Known rows, with every step that occurs
n-m-d-c-y-r: [ 2.32  1.09  0.54  1.83  0.63  0.58  0.68  1.45  3.62  0.99  0.58  0.11
  2.70 -0.92  2.12  0.23 -1.12  1.88 -0.88  1.05  0.53 -0.77 -1.05]
d-c-y-r: [ 2.00  0.09  0.29  0.98  0.35  0.87  1.45  1.70 -0.69  0.75  0.01 -0.07
  1.46 -0.92  0.88  0.57 -1.25  2.44 -1.04  1.36 -0.56 -0.93 -0.68]
d-c: [ 0.60 -0.18 -0.92  0.40 -0.11  0.77  0.24 -0.30 -1.63  0.48  0.06  0.27
  0.35 -0.10  0.38 -0.26 -0.40  1.69  0.12  0.43 -0.89 -0.57 -1.61]
r-y-c: [-0.50  0.23 -1.81 -0.90  0.57 -0.25  0.63 -2.17 -0.15  0.76 -0.30 -0.48
  2.57  0.14  0.19 -0.41 -0.28  1.30  0.34 -0.18 -1.42  0.29 -1.64]
n-m-y-c-d: [-0.51  1.07 -1.38 -0.33  1.19  0.62  2.65 -0.48  4.34 -0.91  0.29  0.29
 -1.09 -1.24  1.16 -0.17  0.30 -0.70 -0.10  0.02  1.31 -0.88 -0.28]
c-y-f-n: [ 0.15 -0.77 -0.79 -0.14  1.84  0.55  0.59  1.94  3.52  1.22 -0.79 -0.29
  0.49 -1.65  1.31 -1.01 -1.40  0.38 -0.46  0.09 -0.24 -2.21 -2.07]
r-y-c-d: [-0.71  1.08 -1.32 -0.13  0.74 -0.64  2.52 -1.60  0.43  0.41 -0.27 -0.32
  2.51  0.24  1.59 -0.65  0.33  1.10  0.23  0.24 -0.41  0.21 -0.39]
c-d-r: [-0.55 -0.60 -0.20  0.19  1.03 -0.56  3.33  1.27  1.30 -0.12 -0.23 -0.44
 -1.37 -1.23  2.62 -0.80 -0.51  1.75 -1.61  1.12  0.77 -0.55 -0.04]
r-y: [ 0.36 -0.40 -0.66 -0.69  0.65 -0.75  0.10 -1.73  0.59  1.22 -0.82 -0.84
  1.49 -0.42  0.27 -0.95 -1.07  1.05 -0.13 -0.26 -1.38  0.42 -1.67]
r-y-f-n-m-d: [ 0.26  0.03 -0.91  0.24  1.77 -0.52 -0.69 -2.18  7.19  2.10 -0.40 -0.97
  2.81 -1.71  1.74 -1.52 -1.93  0.36  0.25 -0.91  0.08 -0.63 -3.26]
c-y: [ 0.52 -0.24 -0.28 -0.24  0.96 -0.09  0.71  2.18  1.33  0.55 -0.62  0.02
  0.29 -0.41  0.83 -0.74 -0.47  0.49 -0.66  0.39 -0.66 -1.06 -0.86]
f-n-m-y-c-d: [-0.83  0.63 -1.38 -0.69  1.77  1.16  2.32 -0.62  4.30 -1.08  0.53  0.29
 -1.26 -2.22  1.13  0.01  0.01 -0.18  0.33 -0.27  1.48 -2.88 -1.34]
y-c-d-f-n-m: [-1.05  0.48 -1.66 -1.18  1.14  0.55  2.61  0.25  6.40  0.15  0.88  0.03
 -0.03 -1.43  0.28 -0.23 -0.16  0.92  0.16 -0.33  1.38 -1.21 -0.71]
c-y-r: [ 1.57 -0.35  0.39 -0.03  0.55  0.04  0.87  2.31  1.08  0.61 -0.26 -0.50
  0.63 -1.25  0.74  0.19 -1.57  1.36 -1.66  1.00 -0.82 -0.66 -0.40]
r-y-f: [ 0.31 -0.47 -1.17 -0.24  0.92 -0.76  0.34 -1.72  2.85  2.02 -1.16 -1.10
  1.73 -0.69  0.69 -1.46 -1.72  0.33 -0.28 -0.25 -1.21  1.18 -1.87]
d-m-y-c: [-1.30  0.15 -1.52 -0.80  0.76  0.42 -0.48 -1.43 -2.23 -0.81  0.31  0.08
 -0.20 -0.74  0.35 -0.52  0.55 -0.31 -0.06  0.41 -1.18 -1.13 -1.05]
y-f-n: [-0.20 -1.08 -1.35 -0.51  1.09  0.60 -0.41  0.08  2.38  0.99 -0.38 -0.53
 -0.67 -1.83  0.56 -0.83 -1.71  0.53 -0.15 -0.27 -0.74 -1.39 -2.54]
f-y: [ 0.51 -0.15 -1.09 -0.83  0.98  0.53 -1.03  0.83 -0.60  0.20 -0.29 -0.03
 -1.12 -1.74  0.21 -0.52 -1.19  0.20 -0.14  0.66 -0.80  2.59 -1.24]
n-m-y: [ 0.55 -0.30 -0.69 -0.91  1.06  0.43  0.22 -0.46  4.45 -0.15 -0.20 -0.16
 -2.08 -1.91 -0.24 -0.43 -1.15 -0.77 -0.41 -0.43  0.32 -0.67 -1.58]
c-d-r-y-f-n-m: [-0.56 -0.90 -0.47 -0.12  2.38 -0.78  4.51 -1.35  7.48  0.92 -0.62 -1.34
  0.82 -2.61  2.18 -1.39 -2.14  2.11 -1.18 -0.30  2.20 -0.34 -1.56]
n-m-d: [ 0.53  0.39 -0.53  0.21  0.46 -0.33 -1.09  0.14  4.44  0.58  0.29 -0.02
  0.65 -0.57  1.22 -0.96 -0.67  0.08 -0.14 -0.19 -0.06 -0.08 -1.67]
f-y-c-d-m: [-1.26  1.05 -1.31 -0.37  0.92  0.39  0.88  0.05 -3.22 -1.27  0.57  0.38
  0.84 -0.81  1.04 -0.84  0.74  0.56  0.07  1.04 -0.07  2.55  0.61]

Rows
[-0.38 -0.48  0.04  0.10  1.45 -1.38  3.84 -0.73  1.79  0.72 -0.77 -1.07
  0.76 -1.18  2.67 -1.09 -0.84  2.19 -1.33  0.83  0.47  0.11 -0.45] | c-d-r-y
[-0.64 -0.19 -1.91 -1.48  1.59  1.50  0.46 -1.21  3.70 -0.78  0.48  0.13
 -1.10 -2.24 -0.26  0.26 -0.70  0.03  0.45 -0.68  0.55 -2.74 -2.60] | f-n-m-y-c
[-1.05 -0.09 -0.33  0.28  1.93  0.31  0.71 -0.68  1.41  0.08 -0.28 -0.45
 -1.24 -2.50  2.10 -1.55 -0.52 -0.88 -0.48  0.32  0.15 -2.41 -1.15] | c-d-m-y-f-n
[ 0.39  0.32  0.81  0.29  0.72 -0.16  0.79 -0.36 -0.92 -0.53  0.25 -0.58
 -1.24 -2.24  1.60 -0.41 -0.64  0.07 -1.56  1.22 -0.38 -0.83  0.57] | c-d-m-y-r
[ 0.11 -1.09 -1.37 -0.87  1.14  0.64  0.29 -0.28  5.85  0.59 -0.08 -0.54
 -0.49 -2.07 -0.39 -0.86 -2.11  0.62 -0.19 -1.16  0.54 -0.79 -2.47] | y-f-n-m
[-0.96  0.35 -1.40  0.33  1.35 -0.94  1.08 -1.69  1.13  1.18 -0.03 -0.68
  3.07 -0.30  3.56 -0.64 -0.28  1.97 -0.57  1.18 -0.69 -0.37 -2.07] | m-d-r-y-c
[ 0.94  1.16 -0.64  2.48  1.12  0.39 -0.05  1.59  2.41  2.11 -0.44  0.30
  2.57 -0.07  3.76 -1.18 -0.33  0.28 -0.19  1.29 -0.41 -1.04 -1.72] | m-d-c-y-f
[ 0.54 -0.29 -0.75  0.20  1.27 -0.03  0.94  2.12  3.52  1.36 -0.95 -0.34
  0.45 -0.67  1.20 -1.22 -1.14 -0.18 -0.91  0.39 -0.43 -0.23 -1.00] | c-y-f
[ 1.21  1.07 -0.09  1.67  0.98  0.41  0.57  1.33  3.77  0.91  0.16  0.65
  2.58 -0.08  2.21 -0.73 -0.08  1.05  0.03  0.49  0.66 -1.09 -1.44] | n-m-d-c-y
[ 0.93  0.19 -0.38  0.80  0.71  0.70  1.37  1.59 -0.58  0.74 -0.36  0.46
  1.26 -0.04  1.06 -0.37 -0.08  1.59 -0.16  0.80 -0.45 -1.32 -1.17] | d-c-y
[ 0.55  0.33 -1.21  1.44  1.06  1.07 -0.62 -0.78  4.82  1.33  0.42  0.06
  1.53 -1.44  1.96 -0.83 -1.30  1.07  0.53 -0.25  0.55 -1.61 -3.13] | y-f-n-m-d-c
[-0.86  1.28 -1.56 -0.37  1.28  0.24  1.90  0.28  3.76  0.66  0.06  0.12
 -1.56 -1.21  2.09 -0.34  0.55 -1.28 -0.31  1.09  0.10 -1.03 -0.13] | m-y-c-d-f
[ 0.21 -0.78 -0.71 -1.19  1.68  0.96 -0.08 -0.66  4.54 -0.24 -0.04 -0.17
 -2.15 -2.87 -0.31 -0.21 -1.39 -0.22 -0.02 -0.79  0.52 -2.55 -2.62] | f-n-m-y
[ 1.57 -0.28 -0.04 -0.73  0.70  0.55  0.32 -0.38  4.40 -0.04  0.13 -0.67
 -1.90 -2.73 -0.28  0.48 -2.17  0.10 -1.33  0.05  0.22 -0.29 -1.14] | n-m-y-r
[-1.05  0.26 -1.13 -0.28  1.77  0.34  4.53 -0.05  4.82 -1.17  0.25 -0.01
 -1.84 -2.07  2.27 -0.09 -0.14  0.54 -1.16  0.80  2.23 -1.12 -0.27] | n-m-y-c-d-r
[ 0.77 -0.28 -0.87  0.52  1.63  1.39  1.98  1.01  5.10  0.89 -0.19  0.19
  1.42 -1.50  0.52 -0.63 -1.43  1.52  0.05 -0.38  1.28 -1.82 -2.32] | d-c-y-f-n-m
[-0.75  1.08 -1.39  0.04  1.12  0.52  1.90 -0.14  0.82 -0.48  0.00  0.23
 -1.19 -0.94  2.16 -0.23  0.65 -0.83 -0.10  0.81  0.01 -1.56 -0.35] | m-y-c-d
[-0.08 -0.93 -1.15 -0.58  1.47 -0.22  0.01 -2.00  2.86  1.87 -0.91 -1.14
  1.52 -1.65  0.62 -1.21 -1.97  0.90  0.06 -0.60 -0.97 -0.80 -2.95] | r-y-f-n
[ 0.53  0.32 -0.67  0.90  0.78  1.04 -0.78 -0.78  2.69  0.61  0.83  0.40
  1.54 -1.21  1.49 -0.31 -0.69  1.70  0.70 -0.08  0.30 -2.31 -2.98] | f-n-m-d-c
[-1.03 -0.15 -1.36 -0.37  2.03 -0.37  1.47 -2.25  4.59  0.57  0.46 -0.67
  3.08 -1.55  2.54 -0.40 -0.91  2.59 -0.11  0.04  0.70 -1.58 -3.04] | f-n-m-d-r-y-c
[-0.43 -0.41 -0.40  0.63  1.73 -1.34  4.09 -0.82  3.95  1.47 -1.08 -1.32
  0.88 -1.37  3.17 -1.62 -1.52  1.48 -1.53  0.83  0.73  0.87 -0.58] | c-d-r-y-f
[ 0.89  0.77 -0.62  1.33  0.14  0.45 -0.44 -0.52  2.66  0.75  0.54  0.38
  1.52 -0.15  1.51 -0.57 -0.34  1.14  0.35  0.15  0.14 -0.39 -1.94] | n-m-d-c
[-0.08  0.37 -0.48 -0.24  0.58 -0.62  1.59  1.33  3.74  1.30 -0.13 -0.26
 -1.00 -0.77  1.31 -1.02 -0.21  0.02 -0.70  0.75 -0.09  0.22  0.21] | c-d-f
[ 1.94  0.63  0.54  1.51  1.17  1.04  0.40  1.16  3.67  0.82  0.78  0.10
  2.73 -1.90  2.09  0.50 -1.40  2.40 -0.52  0.68  0.64 -2.71 -2.12] | f-n-m-d-c-y-r
[ 1.63 -0.19 -0.40 -0.77  0.63  0.68 -0.92  0.92 -0.80  0.26  0.12 -0.58
 -0.84 -2.59  0.06  0.40 -2.34  1.00 -1.12  1.15 -0.96  2.82 -0.82] | f-y-r
